Every row comes from one small tree of marks. Brackets hold a mark, then the marks that hang from it, in alphabetical order. Every link used is in the known rows. Which tree was each row made from?
Known rows:
[T E [K [S J]]]: [-0.82 -0.29 -1.38 -0.60 -2.00  6.76 -0.84  1.74 -0.44  0.79 -2.30 -0.41
  4.60  1.03 -1.29  0.99 -0.33 -0.95  1.13  0.92  2.51  0.25]
[K [T J]]: [-3.37 -0.45  0.15  2.10 -0.28 -2.81 -0.03 -0.28 -0.29 -1.29  1.07 -1.00
  0.31 -3.38 -0.66 -0.19 -0.12 -0.62  0.96  0.79 -0.59  0.71]
[K S X]: [-2.04 -0.09  1.23 -0.16  1.27 -1.27 -0.50 -0.02  0.04  0.38  0.53 -1.44
  0.45 -1.48  0.29 -0.04 -0.67 -0.52 -1.04 -0.86  0.35  0.86]
[K S [T E]]: [-0.94 -0.34  0.70  1.50  1.10  0.93  0.15  1.69 -0.35 -0.32 -0.20 -1.50
  4.62 -2.59 -0.15  0.68  1.58 -1.51 -1.30  1.94  2.17 -0.42]
[S E]: [ 0.95  0.28  0.54  0.97  0.77  0.08  0.59  1.69 -0.30 -0.04 -0.71  0.56
 -0.42 -0.55  0.16 -0.41 -0.18  0.97 -0.61 -0.38  0.20  0.79]
[S E [J [T [K X]]]]: [-1.83  1.13  0.77 -1.41 -0.44  0.70 -0.91  2.41 -0.35  1.66 -2.40 -0.08
 -0.47  0.26 -0.18  0.29 -2.04  2.54  3.16 -0.78  1.34  2.38]
[J S T]: [ 0.58 -0.02  1.23 -0.67  2.86 -0.58  0.22  0.26  0.13  1.63 -0.16  0.24
 -0.20  2.13  1.29 -0.14  2.17  2.39  3.07  1.15  1.20  0.25]
[J [T [K X]]]: [-1.01  0.65  0.32 -2.51  0.63 -1.36 -1.58  0.68  0.28  1.48 -1.11 -0.92
 -0.64  0.84  1.26  0.25 -1.66  1.87  3.14 -1.50  1.09  1.17]
[K [S E J] X]: [-2.64  0.62  1.70  1.00  0.54  1.24 -0.08  1.67 -0.54  0.52 -0.97 -0.45
  0.57 -2.47 -1.11  0.02 -0.87  0.30 -1.73 -0.09  0.28  2.24]
[J [T E]]: [ 0.45 -0.25  1.05 -0.51  1.60  0.76 -0.79  1.87 -0.28  0.82 -2.53  0.41
  0.77  2.02  0.77  0.92  0.10  1.40  2.44  1.24  0.85  0.04]
[K [S E] [T J] X]: [-4.59 -0.23  2.22  2.98  1.56 -3.35 -0.03  1.26 -0.52 -1.04  1.19 -1.70
  0.56 -5.53 -0.41 -0.64 -1.13  0.24 -0.65 -0.60  0.01  2.22]
[J S [T [K X]]]: [-0.53  0.31  0.25 -2.20  2.63 -0.26 -1.39 -0.07  0.25  2.23 -0.59 -0.69
 -0.37  2.12  1.82 -0.06  0.51  3.67  3.36 -1.42  2.22  0.63]
[X [K S T]]: [-3.41 -0.41  2.11  2.12  0.17 -1.16  1.50 -0.09  0.09 -0.48  0.90 -1.90
  2.24 -4.38  0.30 -0.39  1.58 -2.93  0.20  1.48  2.92 -0.75]
[X K]: [-1.96 -0.51  1.10  0.98 -0.03  0.11  0.79 -0.72  0.06 -0.01 -1.05  0.28
 -1.35 -0.71  0.66 -0.31  0.39 -0.47  0.73 -0.56  0.64 -0.53]
[E [S [J [T [K X]]]]]: [-4.59  0.31 -0.40 -2.10 -1.86  0.17 -2.23 -0.37 -0.46  2.15 -3.53 -1.22
 -0.51  0.81 -0.85  0.94 -2.07  2.68  3.04  0.07  0.47  1.47]
[T E J [K X]]: [-2.70 -1.05 -1.01  0.12  0.19  2.19 -2.62  0.14 -0.62 -0.06 -2.53 -0.03
 -0.43  0.84 -0.06  0.44 -2.47  2.61  1.44 -2.96 -0.62  0.88]
[E [S [J [T K]]]]: [-2.85  0.31 -1.13 -1.93 -3.16  1.69 -1.26  0.12 -0.43  2.02 -3.32 -0.65
  0.76  1.61 -1.16  0.98 -1.32  1.10  4.38  1.70  1.12  0.65]
[K S [T E J] X]: [-4.68 -1.01  1.53  2.61  1.96 -1.32 -1.32  0.63 -0.61 -0.94 -0.41 -1.62
  1.79 -3.85 -0.46  0.39 -0.39  0.15 -1.00 -0.02 -0.12  1.09]
[E [S J] [T K]]: [-2.10  0.14 -3.05 -0.29 -5.23  3.36 -1.31 -0.99 -0.58  1.78 -4.08 -0.04
 -0.20  0.22 -2.53  1.35 -1.99  1.73  1.09  1.93 -0.55 -0.12]
[X [K [S E] T]]: [-2.43 -0.26  2.70  3.17  0.68 -0.95  2.13  1.74 -0.23 -0.56  0.37 -1.37
  1.81 -4.72  0.37 -0.74  1.12 -1.79 -0.49  1.09  2.92  0.14]
[T E J]: [-1.39 -1.21 -0.15  1.71  0.38  1.69 -1.17  0.50 -0.63 -0.82 -2.04  0.74
 -0.20  0.57 -0.50  0.44 -0.80  1.34  1.03 -0.11 -1.30  0.54]
[X [K [S J] [T E]]]: [-4.81 -0.79  2.00  2.71 -0.11  2.76  0.91  1.01 -0.60 -0.28 -1.99 -1.09
  3.47 -3.50 -1.14  0.81  1.97 -2.24 -0.43  2.95  3.02 -0.34]
[K [T [J S]]]: [-2.83 -0.69  0.33  2.54  1.96 -1.94  0.10 -0.90 -0.30 -0.46  1.31 -0.67
  0.36 -1.98 -0.23 -0.51  2.13  1.18  0.97  1.01  0.13  0.25]

Which tree is each row?
[-2.91  0.11  3.24  1.10 -0.30  1.01  1.67  2.33 -0.20  0.83 -2.15  0.18
  0.42 -1.46 -0.31 -0.14  0.11 -1.08  3.47  2.30  2.38  1.60]  [X [K [S E [J T]]]]
[-1.94  0.84  0.87  1.43 -0.92  1.12 -0.46  1.30 -0.48  1.06 -2.26 -0.04
 -0.83 -3.19 -1.68  0.57 -1.81  1.19 -1.66  1.32 -0.99  2.00]  [K [S [E T] J] X]
[-1.83 -0.54 -1.78  0.60  0.03  0.30 -2.02 -1.53 -0.15  1.34 -1.55  0.08
 -2.82  0.53 -0.01  0.20 -1.42  4.71  2.13 -1.44 -1.27  0.66]  [E [T [J S] [K X]]]
[-0.82 -0.14  0.48 -1.98  1.12  1.43 -1.81  2.02 -0.05  1.62 -2.12 -1.31
  2.48  1.01  1.25  0.90 -1.21  1.02  3.03 -0.63  2.41  0.89]  [J [T E [K S X]]]
[ 1.37  0.09  1.93  0.43  3.57 -0.71  0.80  1.90 -0.11  1.63 -0.75  0.62
 -0.58  1.58  1.29 -0.42  1.78  2.98  2.55  0.93  1.34  0.88]  [J [S E] T]
[-1.32  0.18 -0.55 -1.37 -0.23  0.87 -0.93  0.24  0.23  0.84  0.39 -1.68
  1.91 -0.66  0.60 -0.20 -1.46 -0.21  0.56 -2.02  1.89  0.76]  [T [K S X]]
[-0.69  0.40  1.39  2.04  0.64 -1.02  1.47  2.41 -0.20 -0.34  1.51 -1.60
  3.15 -3.98 -0.19 -0.34  0.95 -1.44 -1.05  1.23  2.09  0.78]  [K [S E] T]
[ 1.81 -0.35 -0.37 -1.35  2.30  3.00 -0.96  1.59 -0.13  2.19 -2.66  0.31
  2.02  4.01  1.49  0.71  1.56  3.15  3.92  0.47  3.03 -0.31]  [J S [T E K]]
[-2.95 -0.88 -0.38  0.96 -1.06  3.70 -1.37 -0.17 -1.21  0.65 -4.46  0.29
  0.95  1.31 -2.13  1.42 -0.18  1.67 -1.42  2.13 -0.63  0.03]  [T [E [S J]]]
[-2.11 -0.29  0.84  2.55  0.06 -1.23 -0.85  0.89 -0.42  0.03 -1.45  0.01
 -2.31 -3.10 -0.86 -0.10 -3.00  1.85  0.02 -0.43 -2.13  2.17]  [K [S [E [T J]]] X]
[-3.98 -0.79 -2.32  0.68 -2.75 -1.11 -3.00 -2.03 -0.66  1.06 -3.32 -0.67
 -3.15 -0.49 -1.16  0.69 -4.16  3.56  1.65 -1.15 -2.82  0.71]  [E S [T J [K X]]]
[-3.11  0.01  2.41 -0.62  1.43  1.58 -1.42  1.70 -0.44  1.26 -2.75 -0.34
  1.44 -0.10 -0.47  1.20 -0.34  0.64  1.41  1.63  0.95  1.56]  [K [S [J [T E]]] X]
[-5.94 -2.10  1.00  3.89 -0.15 -0.96 -0.66 -1.05 -1.20 -0.84 -3.42 -0.80
 -0.41 -2.71 -0.66  0.58  0.02  1.11  0.33  1.21 -0.23 -0.58]  [X [K [T [E S] J]]]
[-2.73 -0.78 -1.07  0.12  1.68  0.77 -1.75 -1.36 -0.15  0.81 -0.20 -0.47
 -1.13  0.84  0.52 -0.63 -0.57  3.57  2.06 -2.71  0.17  1.05]  [T [J S] [K X]]
[ 1.17  0.22 -0.60 -1.95  1.06  0.97 -0.37  0.62  0.32  2.15 -0.60 -0.39
  1.06  3.16  1.53 -0.11  1.24  2.31  4.84  0.28  2.51 -0.02]  [J S [T K]]
[-0.38  0.53  1.04  1.43  0.37 -0.74 -0.25  1.43 -0.19  0.79 -1.34 -0.30
 -1.16 -2.75 -0.24  0.20 -1.63  1.75 -1.53  0.07 -0.82  1.40]  [K [S [E T]] X]
[ 2.23  0.13 -0.04  1.76  1.33  1.26  0.62  0.96 -0.31  1.43 -1.82  1.27
 -1.72  0.15  0.07  0.11  0.98  3.89 -0.69  1.18 -0.34  0.05]  [J [S [E T]]]
[-3.99 -1.13  1.02  2.71  4.35 -1.00 -1.49 -0.54 -0.87 -0.24 -0.94 -0.68
 -0.18 -1.83  0.30  0.34  1.54  3.56 -1.23 -0.28 -0.32  0.57]  [K [T E [J S]] X]
[-4.33 -0.75  0.59  1.60  1.92 -1.92 -1.85 -0.42 -1.09  0.24 -2.49 -1.88
  0.71 -2.26 -0.32  1.25  0.12  2.84 -3.40  0.37 -0.31 -0.25]  [K [T [E S]] X]
[-4.26  0.96  2.01  1.85  0.73 -0.83  0.42  1.80 -0.63 -0.05  0.24 -1.66
  2.10 -5.18 -1.28  0.02  0.08 -0.37 -2.64  1.20  1.58  2.07]  [K [S E J] T X]
[-2.89  0.94  2.96 -0.15  1.23 -0.66  0.00  2.44 -0.35  1.25 -1.29 -0.35
  0.35 -1.80 -0.47  0.24 -1.11  0.41  1.42  0.91  0.94  2.89]  [K [S E [J T]] X]
[-4.40 -1.57 -0.23  2.93 -0.23 -0.97 -1.33 -0.25 -1.23 -0.82 -2.41 -0.97
  0.96 -1.85 -1.29  0.82 -0.28  1.20 -0.47  1.43 -1.29 -0.01]  [K [T [E S] J]]
[ 1.23  0.40 -1.24  0.37  1.36  1.63 -0.82  0.59 -0.26  2.19 -2.29  0.16
 -1.93  0.36  0.58  0.08 -0.31  5.58 -0.28 -1.40  0.28  0.69]  [J [S [E [T [K X]]]]]
[-4.16 -0.55 -0.30  1.90 -0.77  1.77 -0.96  0.17 -1.27  0.19 -3.40 -0.89
  2.46 -1.90 -2.22  1.57  0.94  0.95 -2.10  3.02  0.04 -0.27]  [K [T [E [S J]]]]
[-1.22 -0.49  2.40  2.24  0.55  1.07  1.69  1.52 -0.15  0.06 -0.81 -0.19
  0.49 -1.98  0.51 -0.72  0.31 -1.11  0.59  0.00  2.28  0.49]  [X [K [S E]]]
[-2.52 -1.66 -2.37  0.87 -1.87  2.94 -2.33 -0.14 -1.02  0.24 -3.83 -0.32
  0.75  1.95 -0.88  0.86 -2.08  2.36  2.34 -0.70 -0.65  0.15]  [T [E S] J K]
[-5.19  0.47  1.54  0.86  0.06 -0.93 -0.22  0.17 -0.28  0.08  0.94 -2.11
  2.37 -4.93 -1.34  0.45  0.49 -1.36 -1.96  1.36  1.15  1.25]  [K [S J] T X]
[-3.44  0.25  1.60  0.74  1.40 -2.96 -0.29  0.22 -0.02 -0.15  1.72 -2.49
  1.94 -4.61  0.11 -0.02  0.58 -1.24 -1.84  0.32  1.10  0.63]  [K S T X]
[-4.48 -1.45 -1.64  0.74 -0.44  1.24 -3.16 -0.82 -1.06  0.43 -4.05 -0.70
 -0.57  1.23 -0.55  0.80 -2.83  3.63  0.78 -2.22 -1.11  0.71]  [T [E S] J [K X]]
[-1.34 -0.01  1.04 -0.45  0.25  2.45 -0.77  1.81 -0.56  0.89 -3.52  0.88
  0.99  1.42 -0.67  1.33  0.28  1.24  2.36  2.24  0.54  0.77]  [S [J [T E]]]
[-1.94 -0.80 -3.07  0.84 -4.28  0.45 -1.93 -1.40 -0.55  0.76 -3.18 -0.39
 -1.94  0.25 -1.45  0.55 -3.24  2.42  3.02  0.46 -2.06  0.13]  [E S [T J K]]
[ 1.42 -0.01 -0.52 -1.68 -0.13  2.50 -1.22  2.20 -0.09  1.28 -2.76  0.04
  2.21  2.83  0.99  0.86 -0.45  1.75  4.19 -0.05  1.97  0.13]  [J [T E K]]
